What can hang from each mark
C: J T
A: R
Q: D H
H: B E J
U: B R
D: Q
R: A
P: U
E: C
B: S
S: B
J: C H
M: C

Each row was made from one small tree. The marks that hang from a mark follow it in brackets, in alphabetical order. Every link used is in the known rows. Write each row's tree.
Known rows
U[B[S] R[A]]: [ 42  10 -29 -11  18 -20 -26  19 -10  15  13  26 -17  12 -15   3   9  10
  15  23  -6  -1   7 -19   3 -11]
M[C[J[H[B E]] T]]: [  8  -7 -19   4 -37  23 -27  -9  11 -14  19   7   8  19   1   3  21  28
  14  11  19   0  -1 -15   8  -2]
Q[H]: [ 11   6   4 -14  -5  10  11   4  -6 -19  13   9   0  17  -5   9  23   5
  23   8   8 -22   2   4  13 -17]
J[H[B E[C[T]]]]: [ 14  -4 -25   6  -4  19 -11   7  11 -20  15  11   0  -2  -9  -7  42  33
  14   6   0  18 -24  -5  -4  -5]
M[C[J T]]: [  3  -5  -7   1 -43  16 -22 -11  10  -4  20   6  10  26   1  12   3  16
   7  12  21  -6  15  -7  12  -1]
C[J[H[B[S] E]] T]: [ -6  -2 -16   0 -13  25 -30 -20  15 -13  -1   6  13  12 -15   1  18  38
  10  -9   9   8 -28 -19  14   8]
M[C[J[H[E]] T]]: [ 12  -2 -11   0 -43  21 -26  -7  12 -12  19   5  13  18   0   7  18  27
  18  13  20  -3   5 -15  13  -6]
Q[D H[E]]: [ -3  22  18   1 -11   2   3  -9  20 -22  13  24  -1  11 -18   0  28   2
  12   5  -7   2  -1   1  -3  -3]
Q[D H[E[C] J]]: [ -6   5  16  -4 -22  -4 -12  -7  34 -26  27  26   1  20 -29   6  38  12
  13  12   3   9  -5   3  -2  -3]
E[C]: [ 11  -5   3  -3 -25   5  -1  15   8   4  24  13   7  16 -14  11  18   7
  -1  18  12  10   9  13   6 -19]
E[C[J[H[B]] T]]: [  0 -12 -10  -1 -26  20 -20   1  13   0  18  10  19  22 -14  13  19  22
   4   6  24  10 -15  -2  18  -6]
C[J[H[E]] T]: [ -1   3  -3   1 -21  25 -26 -14  20 -13   1   2  22  10 -14  10  13  34
  13  -6  13   3 -17 -19  19   3]
H[B[S] E J[C[T]]]: [-15 -27 -34   1 -19   4 -34 -26  35 -35  24  16 -29  20 -35 -11  43  47
  -2   6 -21  34 -25  -4 -22  18]
R[A]: [ 12   9   9   4   1  -1  -3  13  14   8  16  18 -16  13 -21  23   8  16
  -2   6  -1   5  16 -10  -3 -14]
U[B R]: [ 37   1 -30   2  10 -10 -14  19  -9   2  13  16  -1   7  -2   0   6   0
  16  25  -1  -4  13  -8   3  -3]
J[C[T] H[B]]: [  0 -20 -32   5 -18  26  -7 -10   5 -25  10   6  -9  21 -11   1  35  29
  20  14   5  16 -21  -2   9   7]
U[B]: [ 13   4 -16   2  17   3   0   7  -8  -4   6  15  -1  16  -7  -2  13   8
   9  15   1   4  17  -7   2  -7]
P[U[R[A]]]: [ 18   5 -13   9   3  -6   3  15 -16   2   0  21 -12  19 -18  13   9   5
  10  17  -4  20  24   0  -9 -13]
H[J]: [  0 -18   1  -1 -14  -2 -12  -5  22 -16  17   6  -3  18 -22  11  17  19
   7  13   8   8  11   4   0   0]
A[R]: [ 22  -9  -4   1 -14   1   8   5   6  -8  -2  17  13   1  -5  -4   0   2
  25  13 -15   4  22   9   6 -24]
P[U[R]]: [ 15   1 -15   8  -2  -2   7   9 -21  -4  -4  16  -4  17 -13   4   9   0
  12  19  -3  19  24   8  -7 -10]
H[B E[C] J]: [ -4 -27 -25  12 -14   3 -26   1  38 -27  35  19 -14   9 -29  -5  46  39
  -7   8  -8  30 -15  -1 -27   3]
M[C]: [ 17  -3  -6   1 -34   8  -5   4   1  -6  23   9  -3  18   4   4  15   7
  10  24  12  -4  26   3   1 -14]
C[J[H] T]: [ -4  -2  -2  -2 -19  25 -22 -15  12  -7  -2   0  23  17 -11  14   5  26
  14  -5  22  -1 -14 -15  26   4]
S[B]: [ 10  -4  -7  -2   3  15  -7 -14 -20  -2   2  20  -1  17  -6  -6  16  19
  -3  -4  13   3  14  -5 -13 -16]
D[Q[H]]: [ -5   9  -7 -13 -11  12   2   6   2   1   4  -6   0  12   0  -3  28   4
  18  20   1 -12  17   2  10  -4]
E[C[T]]: [ -1  -4  -2  -5 -23   4  -5   5  13   3  25   9  11  18  -9  16   4  11
  -5   9   7  12   1  15  10  -2]
C[J[H[B E]] T]: [ -6  -4 -15   7 -13  27 -26 -17  19 -15   2   5  16  11 -13   5  17  36
   9 -10  10   7 -25 -20  12   9]
D[Q]: [ -8   6  -7  -3 -14   9  -2   5   9  11   0  -6   0   7  -4  -5  17   4
   4  20  -3   5  25   4   2   2]

Which tree is each row?
[  8 -10  -8   6 -13  29 -17  -3   3  -9  -2  10  11  16 -16   2  29  23
  15   5  26   0  -9 -17  13 -15] => C[J[H[B]]]
[ 16  10   3 -13 -16  11   3  12   7 -22  25  14   1  10 -11   6  38  16
  20  10   1 -13  -5   1   5 -23] => Q[H[E[C]]]
[-11  -5 -21  -8 -14  11 -12   6  19 -10  18  -1  -7  12 -10  -8  46  20
  13  19  -2   2   2  -1  -4   1] => D[Q[H[B E[C] J]]]
[ 16 -14 -28  10 -23  29  -9   2  11 -32  14  13 -16   9 -20 -10  60  35
  23  21  -1  21 -17 -10  -6 -11] => J[C H[B E]]
[-21 -40 -31  11 -15   7 -18 -21  27 -28  24  10 -20  32 -24   5  26  29
  -3  10  -1  23 -11   4 -11  22] => H[B J[C[T]]]
[ -3  10  -5 -12 -24  16  -9   9  13  -1  11  -2   5  10  -9  -3  39  13
  17  19   4  -7  10  -6   8 -11] => D[Q[H[E[C[J]]]]]
[ -3  14  -7 -11 -14  12  -2   7  10  -4   7  -4  -2   4  -3  -6  35  11
  17  17  -7  -8  13  -2   3  -5] => D[Q[H[E]]]
[-11 -22 -30  -3 -12  -3 -35 -13  34 -23  31  19 -16  14 -30  -9  39  45
  -8   2 -15  34 -29   0 -21  12] => H[B[S] E[C[T]] J]
[ 10  -6 -10  -1 -41  21 -24  -8   7  -8  17   4  14  24   3   9  12  22
  18  14  27  -6   7 -12  18  -6] => M[C[J[H] T]]
[ -8   9  17  -2 -14  -4  -9 -13  32 -30  20  23  -3  17 -27   3  34  11
  15   7  -2   5  -2   0  -4   2] => Q[D H[E J]]
[-12  -7 -22  -6 -17  13 -11   0  19 -16  14  -1 -13  15 -12  -9  48  21
  16  20  -6   2   4  -4  -4   4] => D[Q[H[B E J[C]]]]
[  2   1 -25   4   4   6 -12  -8   9 -16  10  20 -22  -1 -17 -21  35  28
  -7  -1 -26  22 -17  -3 -24   1] => H[B[S] E]
[ -6  -5 -25   1 -14  11 -28 -10  19 -10  19  22  -8   9 -22 -12  33  35
 -12  -3 -12  25 -28  -6 -13   1] => H[B[S] E[C[J T]]]
[ -8   3 -17  -6 -16  19 -10   7  12  -4  11   2  -1  11  -7  -8  43  16
  11  15   0  -3   2  -6   1  -5] => D[Q[H[B E[C[J]]]]]
[ 14  -5 -24  -5   8  17  -5   0 -11 -13  -1  10  -7   7  -8 -12  35  23
  21   9   7   9 -18  -3   5 -10] => J[H[B[S]]]
[ -4  -7   3  -3 -33  13 -18   0  17   5  21  10  21  24 -16  19   6  15
  -4   6  20   8  -2   2  18  -6] => E[C[J T]]
[-19  -8  -1   3   0  -1  -4 -19  20 -26  17  25  -9  29 -20   2  29   5
   9   5   6   5  -9   6  -5  12] => Q[D H[B J]]
[ 21   6  -8  -2 -15  16 -10  12  12 -16  14   6   9  -3 -12   0  36  30
  22  11   4  12 -13  -4   7 -14] => J[H[E[C[T]]]]
[  8 -10 -15  -4 -29  24  -6  -6   6 -20   9   2   0  20 -14   8  29  25
  27  19  10  10  -9  -1  20  -2] => J[C[T] H]
[ -9  -7 -16  -3 -10  25 -26 -21   7  -8  -4   5  15  20 -12   5  11  30
  11  -8  17   4 -25 -15  21   8] => C[J[H[B[S]]] T]
[  4 -13 -32   9 -22  27 -13  -9  16 -32  14   8 -11  11 -16  -5  46  39
  19  12  -7  22 -25  -8  -1   6] => J[C[T] H[B E]]
[-14   3  12  -2 -26   0 -13 -21  37 -34  23  22  -6  25 -30   6  35  15
  15  10  -4  10  -6   1  -1   9] => Q[D H[E J[C[T]]]]
[-19 -12  -5  -6 -11  -1 -10 -26  16 -27  16  28 -18  39 -29  -3  38   8
  13  13   5  10 -14   6  -1   8] => Q[D H[B[S] J[C]]]
[ -7  -9 -23  15 -16  16 -21  -3  27 -14  24  19  -2   7 -18  -3  30  32
 -15  -3  -9  23 -21  -7 -17   5] => H[B E[C[J T]]]
